Every row comes from one small tree of marks. The marks that hang from a mark follow it in brackets, in alphabetical order. Every link used is in the known rows. Which tree was each row made from?
Known rows
nafer[lalapu[tipas]]: [ -8.8 -25.3 -40.2 -15.0   1.8  15.7 -39.5  33.9  -0.2 -30.3  29.3  27.3
  -4.1   6.1  59.3  -6.7  -8.2  23.6 -17.0  16.2  31.9   8.0   9.6   7.5
  67.2   8.1 -12.3 -11.6 -13.2  -8.1 -39.7 -12.8 -10.5  -8.7   1.7 -30.8
 -24.5]
nafer[lalapu[pimu] zefupas]: [ 30.5 -17.6 -19.0 -10.9  34.8  10.0  17.8  40.1  10.0 -12.1  -7.1   0.2
  -8.7 -12.7  23.6 -17.1  12.1  19.9  -6.9 -18.6  -8.9 -12.1  -7.7   3.5
  43.3  20.5  -3.9   8.9  -9.4   1.1 -16.9  -2.6   5.4  10.2 -50.5 -31.9
  -2.3]
zefupas[nafer[lalapu[pimu seva]]]: [ 23.1 -30.0  14.9  -4.1  77.6 -18.4  19.4  34.1  -8.9  27.9  39.0 -16.8
   6.7 -18.6 -29.4  -4.5  18.5   7.2 -16.9 -23.2  -6.3   3.5 -33.0  -7.2
  47.7  28.8  23.6 -33.3  -6.1   6.2  -8.5   3.9   2.1  17.1 -35.7  -9.9
 -16.2]
nafer[lalapu[seva] zefupas]: [ 21.8 -11.8  -8.8 -25.9  54.3   8.1  -8.0  45.1  21.2 -18.5  -5.4   5.9
  -7.2   9.2  81.2 -12.1  25.3  12.4  10.4 -16.8 -21.9 -15.0  -7.1  -8.9
  46.7  33.8 -16.9   9.1   5.4   9.5  -1.2  -7.0  13.7  26.6 -34.0 -13.3
  16.8]
zefupas[nafer[lalapu[seva tipas]]]: [ -3.8 -25.5  -5.0  -0.3  48.4 -17.1 -20.7  34.0  -6.7  -1.6  28.1  16.6
  -1.9  10.1  44.5  10.0   7.8  22.5  -3.8   9.3  26.9   2.8  -5.0  -4.5
  60.2  30.3  -8.2 -15.7  -6.9   3.6  -4.0 -10.9 -14.8  -0.1  11.2  -0.9
 -37.5]
relav[pimu[lalapu[seva]] zefupas[nafer]]: [ 17.2  -9.9  29.7 -25.9  50.7 -29.8  56.1 -10.9   8.4  47.0   8.7 -12.8
  28.4  -2.7 -66.0  -5.4  -2.0 -37.4  21.5 -18.9 -24.1  58.4 -30.6  -1.1
  28.1   4.2  65.7 -29.1 -14.6   9.7  27.9  37.9  25.2 -19.7 -30.6 -36.3
 -21.5]
lalapu[gezet nafer pimu seva tipas]: [-41.0  56.4  21.8   8.9 -42.7  12.6 -17.7 -48.2 -15.1  14.8   2.0 -40.4
  -3.7 -12.1 -42.1  13.1 -13.7 -11.3  -0.7   9.4  31.9 -27.7   2.6   4.1
 -66.1 -49.9 -29.0  -7.7  29.9 -30.6 -13.9 -13.1 -12.4  -9.6  41.0  69.2
  56.6]
relav[pimu[lalapu[gezet]] zefupas[nafer]]: [ 19.9  -5.5 -10.0 -10.7  -7.2 -14.3  51.9 -25.9   3.1  35.1   3.3 -24.1
  21.3  -2.7 -69.9   0.2 -14.2 -25.8   6.3   6.8 -19.0  37.1   5.7   1.5
   3.2  22.4  66.7 -22.1 -25.5  14.7  18.9  15.8  11.7 -39.9 -19.8 -60.9
 -58.5]
pimu[lalapu[gezet nafer seva tipas] relav[zefupas]]: [-22.2  11.0  33.1  11.8 -74.3  -9.5 -20.5 -46.8 -14.3  -3.9 -15.9  12.8
  -0.8   0.2 -50.9  15.9 -14.8 -22.8  -5.4   3.0   3.4   0.6  18.1   3.4
 -91.4 -55.3   1.4  25.3  11.4  -9.0  22.2   6.5  -2.2   5.3  48.3  41.6
  18.2]
zefupas[nafer[lalapu[gezet]]]: [ 11.9 -34.0 -40.0   2.6  13.4  -1.3 -11.9  34.1  -4.7  -3.0  38.7  -1.2
  -4.0   2.0  38.5  -5.3   4.0  26.8 -32.7  21.1  -5.6 -13.9  18.2  -3.6
  56.5  63.3  12.5 -22.2 -31.2  19.1 -22.6 -15.5 -12.7  -1.6 -17.2 -40.0
 -70.4]
pimu[relav]: [-26.5 -16.2 -36.4  18.6 -10.7  33.6 -52.2  14.9   3.4  -7.6  18.0  69.4
  14.6   6.4  22.7 -24.9 -22.2   3.7 -10.0 -12.4 -25.7  31.9 -23.6   8.0
  64.3  16.4 -14.9 -26.4 -28.4  -3.8 -10.6  28.1   3.7  38.8 -51.9 -24.5
 -14.3]
pimu[lalapu[nafer tipas]]: [-32.2 -18.8 -32.6  -0.7 -33.4  13.1 -45.4  -0.8 -22.8  -6.6   7.5  11.1
  -0.4  -1.3  22.0  -6.0 -26.1   5.1  -8.2  15.8   6.3  17.7  16.4  21.6
   5.5 -18.1 -26.0 -12.3 -23.4 -31.5 -39.4  39.4  -3.6   8.6   1.2  -7.3
 -10.5]
relav[pimu zefupas]: [ -2.1   3.7 -16.6 -23.2   3.3  15.4  29.8  -7.7  22.5  25.8   5.3  10.6
  36.3   8.9 -30.3 -20.5 -17.8 -30.1  15.9 -15.4   6.4  60.3 -20.0   6.8
  61.1  -7.0  45.0 -17.6 -14.6   3.2  -4.3  26.2  13.1 -29.5 -52.0 -40.0
  22.2]
zefupas[nafer[lalapu[gezet seva tipas]]]: [ -1.3  -2.4  -2.2   2.0  13.7 -17.2 -15.0  10.8   0.0  -9.6  27.0 -10.6
 -15.3   7.2  36.9  19.1   4.7  19.9  -8.1  29.9  29.2 -19.3  14.7 -12.3
   8.8  30.5  -8.6 -12.4  12.4   7.2   0.7 -33.3 -18.6 -12.3  46.6   7.2
 -42.9]
pimu[lalapu relav[zefupas]]: [ -1.5 -35.0 -11.5  -9.3 -24.1   8.3 -15.8   1.0   3.0   5.7   2.7  48.8
  11.1  -6.8 -20.3 -30.2 -15.1 -13.0 -18.8 -26.5 -41.6  40.9 -14.2  10.0
  21.1  -2.2  34.1 -15.4 -29.0  -0.9  12.6  31.6  22.7  33.0 -54.6 -47.6
 -28.4]
nafer[lalapu zefupas]: [ 19.5 -28.1 -36.7 -16.6  30.8  17.1 -10.3  54.3  15.2 -26.6  -5.0  18.9
  -4.8  11.0  88.6 -21.1  17.7  28.0  -3.7  -6.8 -16.3 -11.2   5.8   0.1
  69.1  45.9 -18.2   7.2 -22.8  10.4 -19.7  -1.7   5.0  14.2 -48.7 -45.4
  -9.9]

Which tree is each row?
[-11.1  32.3  19.8   3.4 -28.7  -1.8   8.7 -43.4 -13.7  -0.2   7.6 -43.3
   4.0  -8.7 -59.7  28.0 -12.9 -23.1  26.0  28.1   7.8   6.0   7.0   7.6
 -64.6 -52.4  -2.8  -7.3  18.0 -21.0 -20.9   4.9  -8.3 -19.2  70.8  22.2
  14.7] | relav[pimu[lalapu[gezet nafer seva tipas]]]
[  6.7   8.9  51.1  -3.0 -36.5 -14.9  14.9 -20.7   4.6 -11.2   0.3   0.9
 -14.0 -18.1 -71.8  14.6   1.7 -11.5 -19.0  -5.5  37.1 -10.5  -8.4  -5.9
 -59.6 -43.2  25.5  34.7  45.8   1.3  24.0 -48.1  -8.8  -8.7  52.9  20.8
  13.9] | nafer[lalapu[gezet pimu[relav[zefupas]] seva tipas]]
[  6.2 -19.8  34.0 -18.9  36.8 -40.3  36.8   3.0  -1.5  28.6   7.7  -9.2
   7.8  -4.7 -37.2   1.7  12.0  -3.1  -7.5 -20.4  39.9  10.0 -16.7  -2.4
  15.8 -14.5  38.1   6.6  14.8   7.0  20.5 -12.3   3.1 -28.4   1.1   9.1
  -3.8] | relav[zefupas[nafer[lalapu[pimu seva tipas]]]]
[ 41.8 -12.7  28.1 -14.0  35.8 -29.9  61.5  -0.8   9.7  24.5  18.8 -25.4
  14.7   5.9 -47.7  15.1  17.5 -17.0   2.5   5.4  13.3  14.4  -2.0 -14.6
  18.7  23.8  66.3  -2.3  10.3  30.1  22.3 -18.1  -0.8 -44.3  10.1 -22.3
 -12.3] | relav[pimu zefupas[nafer[lalapu[gezet seva]]]]
[  1.0  46.8  22.2  13.3 -30.8  -1.7  20.2 -42.9   1.8 -16.0 -39.6 -36.9
  -5.4  -1.7 -21.2  35.2  -3.8 -17.7  47.8  26.0   1.4 -15.7  18.7   2.3
 -80.2 -37.6 -29.8  26.0  25.0  -8.8  10.9  -1.3   2.2 -25.6  66.1  28.9
  24.8] | relav[pimu[lalapu[gezet nafer[zefupas] seva tipas]]]
[ 17.6  24.6  28.9  27.1 -23.5  -2.6   8.1  -4.7   5.3 -40.7 -26.2  10.4
 -31.8 -14.3  -8.3  22.0  16.3  12.6   5.6   3.2  13.1 -37.5  -0.2  -6.6
 -64.4 -21.3 -26.8  43.3  41.0   0.2  23.7 -51.8  -6.7   4.1  52.0  25.8
   6.9] | nafer[lalapu[gezet pimu[relav] seva tipas] zefupas]
[-16.5  22.6 -36.9  13.5 -37.1  32.1 -18.9  -5.4   1.6 -13.8 -32.7  -0.1
   0.5  15.4  67.3  -5.6  -7.0  10.7   2.2   9.6 -13.4 -31.5  34.3  -4.4
  -5.7  20.4 -37.9  19.7 -14.6   0.1 -14.7  22.0  -6.1   0.9 -22.4  15.7
  28.5] | lalapu[gezet nafer[zefupas]]
[ 12.2 -24.1  -4.0 -17.1  -9.2   0.3  31.4 -20.0  -6.7  32.4   3.9  -5.9
  34.3  -7.4 -69.3  -4.5 -15.2 -35.2  10.5 -17.4 -10.4  45.9   1.1  21.1
  15.0 -31.3  47.4  -4.5 -31.9  -1.1 -21.7  57.7  13.2 -17.1 -30.8 -32.8
  24.2] | relav[pimu[lalapu[nafer]] zefupas]
[-22.2  16.6  -5.2   2.5  22.2  17.4 -15.4   6.5   8.7   7.7 -31.0   7.8
  13.9  18.8  67.8 -11.1  13.5  -3.7  25.4 -23.7 -16.9 -14.4   3.1  -2.9
  15.3   9.0 -41.5  11.0 -10.3   0.7  -2.2  38.9   7.5  24.2 -40.6  37.4
  65.1] | lalapu[nafer[zefupas] seva]
[ -8.8  -4.6  18.7  22.3 -32.0   7.7 -42.8 -20.3 -18.2   0.1  14.8   2.8
  -1.1 -13.9 -37.2   5.4  -4.3 -13.9 -11.1   1.9 -45.8  -9.2   4.3   3.6
 -62.1 -12.7 -16.4 -16.9  -7.9 -11.2  -6.8  17.4  -0.4  52.6  21.8  24.3
   6.8] | pimu[lalapu[gezet nafer seva] relav]
[ -0.6   3.1   2.6 -13.3  26.9   9.2 -10.7   5.2   1.1   8.5 -30.0 -14.1
   4.0   1.5  33.8  -7.9  14.9 -10.0  17.8 -19.9 -46.7  -7.4  -3.8   2.9
 -13.4   1.3 -32.2   3.5 -15.1  -8.4  -0.1  41.8  18.0  36.2 -34.6  11.4
  33.4] | pimu[lalapu[nafer[zefupas] seva]]
[  5.9   2.5  19.4   3.8  15.5 -19.9  11.9   2.2 -10.2   0.5  27.5 -33.9
 -18.0 -13.3 -32.9  19.3   2.1  13.7  -8.0  18.2  28.7 -25.5   0.2  -7.6
 -18.9   4.1   4.6  -9.6  22.7  -4.6   1.3 -45.2 -15.4 -16.2  43.0  20.1
 -35.1] | zefupas[nafer[lalapu[gezet pimu seva tipas]]]
[-37.1  31.9  -6.7   8.6  -4.3  14.2 -30.9  -5.5   7.0  -7.8 -39.2  12.5
   0.7  25.8  78.4   1.6  -1.2  -0.2  31.7  -2.3  14.7 -15.6   5.5   4.3
  -7.8 -19.4 -60.5  26.6   7.9 -12.7   5.5  26.9  -1.9   2.1  -1.0  56.4
  63.3] | lalapu[nafer[zefupas] seva tipas]
[ 10.4   9.2  -2.6 -33.6  24.4  10.5 -21.7  21.0  12.1  -7.9  43.1 -20.7
  -7.8  -3.5  31.6  -2.9  17.7   4.9 -19.2   6.2 -10.5 -21.5  -0.2 -12.2
  16.7  22.2  -1.5 -22.4  13.0   0.8 -21.6 -33.6  -4.3  22.3   7.0  -7.0
  -7.2] | nafer[lalapu[gezet seva]]
[ -0.9  28.3  16.5 -20.3  -6.2   3.9   1.7  -6.7   4.2 -16.3  28.9 -41.3
 -15.2 -19.3 -20.5  14.0   2.5   6.9  -8.9  12.1  30.2 -27.4  -3.5  -6.9
 -29.4 -33.6  -2.5  -8.1  39.8 -15.4 -18.1 -55.3 -12.0  -7.5  49.8  20.4
   3.5] | nafer[lalapu[gezet pimu seva tipas]]
[ 18.3  40.0  15.2 -13.2  -4.9   2.2  15.9  -2.1  17.3 -34.7 -20.3 -37.2
 -31.2  -8.2  21.5  16.5  14.5  10.7  13.2   8.5  21.1 -47.6   1.8  -7.8
 -46.7  -9.5 -19.9  28.8  49.3  -8.2  10.4 -57.1  -5.8  -8.2  42.7  21.0
  18.3] | nafer[lalapu[gezet pimu seva tipas] zefupas]
[ 20.1 -80.7 -17.2  15.9  20.3 -21.8   1.7  38.4  -6.9  12.4  10.4  68.5
  13.4   9.1  -1.9 -14.8  10.7  14.7 -40.6 -15.6  -2.2  25.7  -2.0   2.8
  73.3  46.9  38.6   1.8 -42.5  34.8  16.7  24.0  -0.1   8.0 -47.3 -45.2
 -50.3] | pimu[relav[zefupas[nafer[lalapu]]]]
[ 27.4   2.4  16.1 -26.0  58.0   2.7  25.8  31.5  15.0  -5.5  -4.5 -19.7
  -7.9 -14.7  16.3 -11.3  27.7   3.7   8.8 -30.0 -16.4 -18.3 -26.6  -5.0
  18.8   8.8  -6.9   6.3  15.7  -3.3   1.4 -11.4  14.0  24.7 -34.1  -1.6
  30.9] | nafer[lalapu[pimu seva] zefupas]
[ 28.0 -17.3  29.2  35.6  22.0 -21.4  22.0   9.6 -17.7   8.1  30.8   9.1
 -10.7 -26.0 -67.5   7.0  14.8  11.6 -33.0  -6.3 -16.5 -14.0 -18.9  -5.3
  -8.4  24.2  18.8  -9.4   2.5  11.0   9.2 -28.3  -4.8  19.1  11.3   2.8
 -38.0] | zefupas[nafer[lalapu[gezet pimu[relav] seva]]]
[-17.4 -37.8 -19.4  28.2   2.4  -2.8 -10.6   5.5   5.4  24.4  -8.1  77.2
  25.9  17.8   2.0 -30.4 -14.8  -3.0 -17.4 -22.9 -10.7  41.7 -16.2   5.2
  59.5  32.9  30.2 -10.7 -40.1  15.7  34.4  46.1   5.3   4.6 -68.0 -28.0
 -30.6] | pimu[relav[zefupas[nafer]]]
[-28.9  34.2  38.1  34.3 -40.6 -19.1  16.6 -44.1   4.8  24.1 -17.4  18.8
  -2.2  -1.8 -71.9   3.8 -19.5 -15.1   1.7  -9.3  24.4  11.5 -12.8  -5.1
 -54.4 -27.4  21.1   6.8  27.2   3.7  60.6 -17.0  -6.1 -21.2  25.4  37.6
  -1.5] | lalapu[gezet pimu[relav[zefupas[nafer]]] seva tipas]
[ -2.9 -45.5 -42.8   7.0  25.5  -7.5 -22.5  41.6 -14.9 -10.5  26.2  34.4
  -4.0  12.3  56.5   2.4 -10.7  35.0 -13.2  20.3  27.9  10.3   9.1   8.2
  82.5  40.2  -7.4 -21.9 -29.9   8.4 -19.3  -2.7 -20.1 -23.5  -4.3 -28.3
 -65.8] | zefupas[nafer[lalapu[tipas]]]
[-21.4 -33.4  -1.9  22.6 -62.3  -2.0 -25.7 -19.8 -26.5  -8.9 -21.3  56.0
  10.5   4.4 -26.6  -3.7 -22.5 -13.3 -10.9  -4.2   7.9  28.8   9.0  25.9
 -20.0 -41.1   3.4  17.6 -27.6 -11.3   0.0  43.8  -1.2   4.4   0.7  -4.7
   1.2] | pimu[lalapu[nafer tipas] relav[zefupas]]
[-28.2  71.0  16.5  16.2 -36.8  12.4   6.4 -41.3   6.2  -5.2 -48.5 -41.5
 -13.8   1.3   6.8  18.9  -4.5  -4.4  30.9   1.8  21.8 -42.6   9.5  -1.9
 -82.2 -40.5 -45.9  31.3  39.3 -15.3   8.7  -8.2 -10.7 -13.8  35.0  75.0
  68.9] | lalapu[gezet nafer[zefupas] pimu seva tipas]
[-14.7  41.8   3.3   1.0 -36.4   4.7 -24.1 -25.4  -4.8 -21.5 -42.2 -30.5
 -18.1   8.7  43.0  18.6  -3.3  -1.2  22.1  20.4  -9.2 -38.0  30.5  -1.6
 -85.6 -20.9 -45.4  26.7  19.8 -11.7   4.0  -4.1  -4.1   0.4  43.6  39.4
  22.8] | pimu[lalapu[gezet nafer[zefupas] seva tipas]]
[  2.3  45.5  32.2 -39.0 -31.4  -6.6  28.3 -51.3  14.0   2.8  -4.6 -39.0
   5.0  -2.9 -66.5  14.0 -17.0 -38.8  33.0  11.2  12.4  29.4  -5.5  -2.8
 -57.3 -48.7  43.1  -2.2  32.3 -12.6  19.7 -22.5  14.3 -36.3  46.6  -6.4
   7.9] | relav[pimu[lalapu[gezet seva tipas]] zefupas]
[  6.5  15.6 -23.7 -15.9 -16.8  19.9  15.1 -16.9   1.9  -3.5  30.7 -25.8
   1.9 -15.7 -43.8  -5.3 -18.3 -17.2   8.2  15.8 -30.7  30.9  -9.3   2.6
   3.4   3.1  24.6 -39.5 -12.6  -9.3 -28.2  -3.8   7.5  -4.8  -1.8 -58.8
 -40.4] | relav[pimu[lalapu[gezet]]]
[ 19.1 -42.7  -5.3 -12.3  75.0 -15.1  -5.8  43.8  -3.7  17.9  43.2   8.2
   6.6   6.2  35.0  -8.4  12.9  15.8 -21.0  -9.4 -12.2   5.6 -13.1 -10.0
  77.2  49.8   8.7 -27.9 -17.7  12.9  -7.0   7.6   2.8  21.1 -32.0 -19.6
 -28.8] | zefupas[nafer[lalapu[seva]]]
[-11.1  -6.0  -7.6  57.8 -18.2  16.5  -2.4  -3.1 -15.0   4.7 -44.3  40.0
   9.5  -8.8 -12.8 -10.7  -1.9   7.0   1.4 -29.3 -20.4  -1.1  -8.8  15.6
  -7.8  -8.8 -33.2  20.4 -19.7   4.0  -1.6  52.3   1.4  21.8 -46.0  18.1
  43.5] | lalapu[nafer[zefupas] pimu[relav]]
[-34.3  40.7 -39.5  23.9 -58.3  22.1 -35.5 -16.8   1.0 -28.5 -45.7   6.2
 -15.4  24.0  78.7  10.8 -15.9  18.0  17.9  25.9  22.1 -33.2  47.3   4.3
 -29.6  -2.4 -56.5  25.3   1.9   1.0  -6.7   3.3 -22.0 -26.8  21.1  35.5
  28.7] | lalapu[gezet nafer[zefupas] tipas]
[ 24.9  15.4  -6.7 -28.6  20.3  12.1  -4.1  26.9  24.4 -23.8  -0.4 -20.0
 -19.9   5.0  69.7  -1.4  27.7  11.2   4.1   5.8 -19.0 -42.8   9.7 -17.3
   1.5  35.4 -18.1  14.9  15.2  18.5   0.7 -37.6   5.7  16.2   0.4  -2.8
   5.6] | nafer[lalapu[gezet seva] zefupas]
